Every row comes from one small tree of marks. The marks that hang from a mark follow it in brackets, in the order of their numbers. Every link used is in the known rows. Which tree was each row made from?
In the rows, 128 means zero.
Known rows:
Z300{Z95{Z654{Z70}}}: [127  98 137 117 136 122  96 150 124 142 135 129 102 165  91  88 119 138
 147 145 121 118  97 106 109  77  99 159 101 110 145 164 158 138 134 123
 144 137 129 126 119 192  95 140 147 119]
Z943{Z722{Z70{Z654}}}: [132  48 164  67  95 126  96 150 121  96 130 153 155  97  74 122 110 164
  89 134 146 143 115 114 113  99 113 100 117 129 129 112 112 123 143 105
 155 152 149 123 143  88 137 143 120  97]
Z722{Z95{Z654{Z70 Z76{Z971}}} Z943{Z300}}: [123 249  74 143 178 152 100 113  88 138 114 115  74 129 142 140 101 131
 151  89 101 143 187 161 165 121 138 154 154 167 140 141 160 165 100 103
 119  64 115 118  66 131 123 102 125 121]
Z722{Z95{Z300 Z654} Z943}: [124 192  59  93 184 139 100 128 130 132 122  97 126 112 119 156  82 127
 130 120 146 138 153 171 154  86 115 133 117 143 170 156 147 197 144  94
 152  30 137 154  51 124 140 127 168 128]
Z654{Z70{Z971} Z76}: [133 158 164 144 112 149 105 108 118 138 116 175 101 182 134 120 148 110
 158 143  98 125 155 117 108 152 147 151 149 137 105 120 117 110 103 172
 132 151 124 103 197 179 119 116 112 102]
Z722{Z70{Z654{Z76}} Z95 Z943{Z300}}: [ 81 208 100 114 152 202 103 152  82 112 100 141 112  88 122 163 103 110
 132 110 158 126 160 173 146 128 124 116 170 185 141 117 100 167 100  82
 140  65 119 120  73 112 154 114 127 113]
Z943{Z300 Z722}: [146  41 124 111 107 131  48  96 130 108 126 113 110  81  85  90 100 159
 129 125 106 154 169 128 125 103 110  90  78 110 121 104 155 128 162 125
 198 145 133 147 113  78 119 132  74 109]
Z76{Z654 Z722 Z815 Z971}: [207 104 107 150 130  60 198  97 137 155 156  64 138 127 246 145 139 168
  59  75  84 127 140 138 192 176 166 143 149 100 113  38 118  32 141 126
  18 177 121 124 136  61 110 142 154 118]
Z300{Z943{Z722{Z70{Z815 Z971{Z76}} Z95}}}: [134  60 141  91 119 139 114 169 114 100 128  95 171  62  95 144 149 182
 135 138 175 151 121 109 148 121 122  98  84 131  88 136 159 162 106  83
 195 159 144 146 152  91 114 103 117 129]
Z971{Z76{Z722}}: [136 120 141  98  99  94 149 107 158 120 152  90 136 113 141 189 143 111
 128 144 116 173 149 124 133 139 135 100 110  90 127 151 130  72 153 126
 134 153 131 157 116 137 127 121 117 151]
Z95{Z654{Z70{Z971}}}: [164 145 145 113 142 118  93 104 115 126 131 146 115 179 136 108 119 133
 155 143 127 131 134 116  96 110 116 171 117 135 141 159 156 134 123 146
 118 103 134 109 142 145 109 137 152 104]
Z971{Z76}: [134 127 162  79 100 139 134 107 161 122 135 114 145 134 126 194 138 109
 141 160 128 151 142 121 104 130 122 113  98  91 127 160 136  87 134 127
 157 145 142 131 130 153 155 124 133 145]
Z654{Z70 Z95{Z300{Z943}}}: [117 101 139 143 154 131 138 147 134 145 134 119  92 158  92  77 134 107
 167 113 139 130 111  88  94 133 147 141 105  80 153 172 176 144 129 150
 153 134 121 113 133 173  88 114 137 140]
Z943{Z300{Z95{Z654{Z70{Z815 Z971}}}} Z722}: [139  41 127 178 124 119  30 122  95 118 124 136 101 103  89  35 114 171
 137 134 104 121 129 108 108  90  83 143  84 158 119  96 152 160 143 123
 191 147 110 140 116 126  82 114  80 109]
Z654{Z70 Z76{Z971}}: [140 155 159 125 120 134 143 117 129 144 121 162  92 184 137 132 132 135
 146 113  76 127 151 112 124 151 168 161 162 115 110 116 137  81 103 159
 106 169 124  90 177 171 132 132 119 108]
Z70{Z654{Z76 Z95{Z300}} Z722 Z815}: [ 80  61 135 219  80 151 171 132 143 123 103 211 163 178  98  71 149  98
 114 169 133  67  61 129  82 155 100 149 163 214 105 111  38 105 122 168
 119  90 107 146 186 202 171 157 139 149]
Z70{Z971}: [171 111 142 110 129 152  98 101 135 135 126 133 156 129 157 142 134 129
 144 151 143 110 130 135 117 145 101 127  81 147 107 111 125 106 128 135
 159 135 139 132 180 108 120 138 135 103]
Z654{Z70{Z815} Z76{Z722{Z95}}}: [120 142 118 158 113 128 129 136 123 123 117 140  81 136 134 121 134 119
 153 131  93 151 148 132 173 133 186 120 167 178 103  99 127 142 102 160
 109 153 125 135 172 167 111 126  99 141]
Z654{Z95}: [134 117 150 128 124 145 142 130 148 149 133 139 134 118 109 108 125 119
 147 116 134 130 103 106 118 132 129 105  91 119 137 164 154 111 120 127
 151 140 146 108 160 138 128 133 135 145]
Z654{Z76{Z815} Z95{Z300{Z943} Z722}}: [ 78  80 128 190  99 100 151  99 142 170 133 144 100 150  92  29 152 139
 170 104 106 114  99 101 126 139 127 152 166  40 150 157 120 157 130 145
 153 113 120 121 163 205 141 108 112 135]
Z76{Z971{Z70}}: [158 139 149  75 138 119 140 127 146 134 131 125 151 127 147 170 121 138
 130 132 116 124 134 126 108 144 126 119 106 107 123 116 151  80 160 141
 105 173 138 106 128  76 148 159 121 135]
Z300{Z95{Z654 Z722}}: [120  66 116 125 118  88 108 129 134 146 142 124 115 154  79  62 117 160
 147 137 122 104  74 111 122  62  73 152  93  80 148 173 150 170 140 109
 165 124 129 152 114 174 100 145 134 113]
Z76{Z654 Z722{Z70 Z95 Z943} Z815 Z971}: [176 193  76 136 178  90 192 141 109 141 149  52 138  81 245 173 120 167
  44  44 123 140 150 155 226 164 185 129 179 133 120  53 117 100 116  78
   7 148 128 118  92  24 111 123 168 123]
Z76{Z654{Z95} Z722 Z971}: [194 128 119 174 141  63 241 136 142 160 163  89 154 113 198 141 140 157
  71  37  90 124 107 120 158 182 166 122 115 112 122  82 145  38 136 110
  59 174 107 130 113  67  92 131 143 127]
Z95{Z654 Z722{Z943}}: [131 128  91  99 139  82 122  84 130 119 143 107 106 137  97  95 101 144
 135 127 133 140 122 132 158  57 103 150 121  77 165 191 158 198 125 124
 154  73 146 143  98 120 119 136 139 103]
Z300{Z95 Z943}: [119  17 122  99 126 138 127 173 131 139 137  72 133 115  77 112 152 154
 160 146 156 117  93 106 153  99  93 127  53  69 109 163 172 119 132 102
 204 162 127 156 147 173  85 126 132 120]
Z722{Z70 Z95 Z943}: [114 199  95  58 178 184 103 170 121 106 114  99 130  69 123 182  91 127
 126 115 179 149 145 154 178  96 147  94 125 152 134 153 143 197 108  74
 143 104 157 122  99  78 139 128 157 129]
Z722{Z70 Z95{Z300 Z654{Z76}} Z943}: [ 86 219  93  94 183 158  98 156 120 112 117 136 127 103  98 150  77 145
 147  96 147 138 143 163 138  81 138 148 172 134 176 168 127 224 144  82
 142  35 133 122  49 138 175 129 170 116]
Z971{Z70{Z815}}: [125  92 157  85 125 143 105 138 153  97 118 135 148 103 111 147 121 109
 156 188 146 134 122 126 111 107 130  97 103 135 129 121 147 145 160 173
 138 164 149 114 145  99 155 163 108 159]
Z76{Z654{Z70{Z815}} Z722{Z943{Z300{Z95}}}}: [150  98  77 185 163 101 143 138 114 109 144  57  80  99 169 120 128 111
  90 100 109 142 147 135 192 118 170 130 120 132 125  70 148 135 129 149
 105 158  96 152  84  95  55 111 113 124]
Z76{Z971}: [177 115 133  85 138 134 151 110 146 141 132 115 145 132 162 162 114 162
 128 113 113 112 128 130 138 141 126 138  94 120 113 107 147  70 131 119
 127 159 138 115 159  98 140 158 145 110]
Z95{Z654{Z70 Z76}}: [128 147 155 112 119 117 110 110 127 127 128 164  96 191  97 107 115 135
 169 131  95 144 145 115 106  98 143 172 158 111 151 170 147 130 125 153
 119 102 130  97 137 199 142 138 137 107]

Write each row's tree:
[ 99 177 157 133 122  83 183 139 162 124 149 114 151 126 111 171 150  75
 102 133 125 148 123 106  62 139 135  99 128  42 172 164 140 135 167 154
 110 145 115 123  38 113 149  95 110 180] -> Z971{Z70 Z76{Z654{Z95{Z300 Z722{Z943}}}}}
[ 95 111 165 113  95 127 133 138 175  84 121 137 170 136 105 173 153  81
 129 218 145 144 121 114  77 132 119  96 119 129  99 166 110 109 166 175
 109 165 134 140 127 128 175 144 103 197] -> Z971{Z70{Z722 Z815} Z76}
[ 79 163 154 137  94 112 159 136 120 134 128 179 133 139  79 126 153  73
 119 150 133 124 111 120  93 136 110 104 158 111 157 155 102 123 133 161
 117 123 126 113 116 140 147 118  88 149] -> Z971{Z70{Z654{Z76 Z95{Z722{Z943}}}}}
[ 98 104 173 114  86 149 130 141 135 103 111 184 154 133 101 151 142  94
 137 191 134 112 115 134  92 132 116 117 147 166 130  98  93 110 139 181
 123 140 128 112 151 146 174 153 100 146] -> Z971{Z70{Z654{Z76} Z815}}
[ 73 105 135 210 112 118 137 128 140 156 119 157  84 207  97  28 163 104
 151 126 111 122 118  89 101 161 158 162 190  84 117 168 102 121 129 175
  95 126 111 113 182 229 125 107 125 153] -> Z654{Z70{Z722} Z76{Z815} Z95{Z300{Z943}}}
[138 206 125 127 135 142 105 130 111 148 114 153 121 170 133 130 124 134
 160 123 118 132 148 141 120 128 131 144 139 175 125 147 139 153 102 120
 113  84 133 124 134 164 129 122 139 121] -> Z722{Z95{Z654{Z70{Z971} Z76}}}
[101 135 122 146 147 138 124 121 124 128 135 127  98  91  98  68 110 120
 150  91 147 131 105 108 134 104 126 112 119  86 154 179 156 190 112 111
 164 123 136 113 112 102 114 117 113 132] -> Z654{Z95{Z722{Z70 Z943{Z300}}}}
[107 197  89 158 138 127 110 120 109 135 123 113  53 128 132 132 127  97
 144 106  87 172 193 148 180 136 180 117 173 140 123 121 134 139 115 141
 117 120 113 142 111 151  94  98  83 130] -> Z654{Z70 Z76{Z722{Z95 Z943{Z300}}}}
[123  91  79 113 141 118 116 143 154 125 116 103 157 169  96 107 118 144
 139 153 154 119 117 146 117 110 101 128 105 129 108 185 127 152 165 111
 129  61 127 185 104 139 137 160 162 138] -> Z70{Z722{Z95{Z300{Z943} Z654}}}
[163 159  51 145 161 105 156 132 122 126 141  39 116  75 178 167 118 118
  85  77 118 158 178 173 205 137 162  86 111 136 127  83 144 128 142 102
 104 104 109 177  48  50  85 111 123 128] -> Z76{Z654 Z722{Z95 Z943{Z300}}}
[106 131 151 211 109 116 160 135 125 138 132 167  77 136 119  73 151 106
 157 106  91 147 109  94 146 146 188 131 170 160 121 127 132 125  99 172
 109 170 120 101 189 193 104 112  98 155] -> Z654{Z70{Z815} Z76{Z722} Z95}
[154 140  93 121 160  80 163 126 133 114 148  83 134  67 173 177 126 129
  99 121 119 147 137 142 194 137 151 112 129 144 122  91 141 100 158 142
  88 168 128 140 112  42 114 142 106 149] -> Z76{Z722{Z943} Z971{Z70{Z815}}}
[169 143 162 139 109 132 136  89 134 139 136 116 168 148 205 171 165 118
 102 147 130 118 143 127 103 173 116 140 115 120 109  98 103  72 112 138
 103 150 130 118 160 120 138 105 147 126] -> Z70{Z971{Z76{Z654 Z815}}}
[ 88 118 177 124 114 164 145 154 125 123 123 194 144 134  96 116 117 121
 142 111 144 103  89 121  70 136 124 144 168 128 162 135  89 120 132 119
 136 106 121  94 132 170 172 145 149 113] -> Z722{Z70{Z654{Z76 Z95{Z300}}}}
[142  74 103  83 117 115  75 138 145 129 122 122 147  92  84 123  97 164
 111 129 121 148 144 138 130 100 120  79  86 131 125 109 140 158 162 102
 178 122 148 165 112  93 127 133 114 121] -> Z943{Z722{Z95{Z300}}}
[129 115 138 102 121 129  65 136 124 122 122 137 160  82 127 128 116 166
 107 126 141 142 138 127 105 127 117 103 128 138 124  99 112 165 149  88
 146 137 146 136 118  86 146 114 123 126] -> Z943{Z722{Z70{Z971{Z76{Z815}}} Z95{Z300}}}
[128  70 137  84 108 126 149 177 104 120 128 117 160  96  84 139 142 196
 118 104 148 140 122 117 152 132 125 110 121 120  99 124 141 119 108  74
 158 144 134 134 142 107 123 115 117 102] -> Z300{Z943{Z722{Z70{Z654{Z76{Z971}}} Z95}}}
[153 140 162 126 108 143 103  80 135 141 132 127 155 138 188 163 158 112
 132 166 138 125 145 124 108 169 103 139 111 127 108 118 106  80 118 136
 130 142 141 124 177 133 141 110 136 133] -> Z70{Z971{Z76{Z815}}}
[102 195  94  95 168 200  95 154  85 106 105 117 117  76 134 166  93 110
 122 113 178 125 156 171 147 120 115 107 138 185 144 119 115 173 101  72
 140  67 128 127  61  79 137 121 139 117] -> Z722{Z70{Z654} Z95 Z943{Z300}}
[106  89 118 103 130 139 133 120 115  89 124 136 122  99 110 111 110 129
 115 149 173 109  90 131 159  81 116 130 143 126 143 130 113 205  95 125
 157 117 145 129 138  95 132 144 135 105] -> Z95{Z722{Z70{Z654 Z815} Z943}}
[ 99  94  92  86 164 116 100 109 151 105 132 112 107 107  96  97  83 133
 139 121 151 119 111 139 131  69 123 135 135  46 175 152 134 231 163 123
 180  94 133 144  82  99 135 148 140 100] -> Z95{Z300 Z722{Z70 Z943}}
[128 128 185 106 104 124 164 146 163  93 134 120 173 117 135 205 151  93
 114 175 132 142 130 115  79 134 144  98 110 107 128 118 139 106 151 172
 105 179 128 112  97 107 170 127 120 180] -> Z971{Z70{Z815} Z76{Z654}}
[182 134 154  95 140 103 192 145 150 132 140 107 172 140 171 182 129 147
  88 104 107 111 134 126 106 156 148 123 106  92 126  81 151  63 158 144
  68 178 120 102  98  54 146 153 140 127] -> Z76{Z654 Z971{Z70}}
[ 69 158 134 193 118 135 123  94 118 148 128 157  75 113 112  43 130 122
 152  86 112 130 123 114 149 127 141 139 194  78 151 157 111 173 100 130
 130 121 132  86 151 159 151 101 101 137] -> Z654{Z76{Z815} Z95{Z722{Z70 Z943{Z300}}}}
[200 135 142 115 149 116 190 135 134 137 136 107 130 171 189 162 127 151
  87  87  96 110 138 119 126 155 167 153 113 106 116  78 160  65 110 142
  67 180 118  94 132  87 106 143 157 102] -> Z76{Z654{Z70} Z971}
[126 151 175 192  85 154 163 113 102 163 121 212 166 160 140 119 173 101
 124 131 132  79  94 124  78 192  89 146 144 193 120 105  66  65  87 139
 132 108 114 112 193 178 138 109 125 109] -> Z70{Z654{Z76 Z95} Z971}
[127  82 118 138 138 145  66 115 121 134 127 110 100 123 104  83 101 145
 172 130 114 112 130 134 104  93  81 149  83 112 143 141 157 132 159 114
 181 110 109 140  85 155 112 145 120 118] -> Z943{Z300{Z95{Z654}}}
[112 112 107 135 144 115  98 151 126 132 133 120 102 171  89  86 121 123
 125 153 130 119 100 112 129  75  98 161 111 121 130 180 137 144 137 125
 133 121 127 144 115 183  93 133 151 127] -> Z300{Z95{Z654{Z70{Z722{Z943}}}}}
[129 176 146 199  95 108 174  91  94 158 146 145 157 129 199 154 189  76
  81 139 150 116 114 121 115 206  90 136 151 181 129 109  58  51  93 122
  90 116 116 129 155 142 107  76 131 144] -> Z70{Z654{Z95} Z971{Z76{Z722{Z943} Z815}}}
[150 157 127 145 121 109 119  75 126 137 145  97 141 110 200 174 163 104
 109 151 135 148 156 135 152 166 116 129 127 133 112 112 100  84 121 130
 117 138 133 147 155 113 116  94 127 136] -> Z70{Z971{Z76{Z722{Z943} Z815}}}
[143 134 108 156 100 151 133 130 114 139 102 165 194 182 158 137 158 101
  85 180 174  75 107 157  96 179  69 117 114 240  67 109  47  84 105 117
  95  83 123 181 172 113 121 142 147 119] -> Z70{Z654 Z722{Z95} Z971}
[103 139 132 121 139 186 139 168 113 118  98 180 159 117 139 147 102 155
 137 118 148  76  93 156 104 136 129 148 172 208 135  69  83 160 116  99
 120  94 117 115 123 136 179 162 162 118] -> Z722{Z70{Z654{Z76{Z971}} Z815} Z95{Z300}}
[104 133 122 164 107 162 119 142 138 113  95 171 102 183 110 104 137 111
 146 168 112 122 133 128 139 129 167 129 161 190  72 128 105 147  95 171
 104 142 131 130 196 183 138 139 118 148] -> Z654{Z70{Z722{Z95} Z815} Z76}
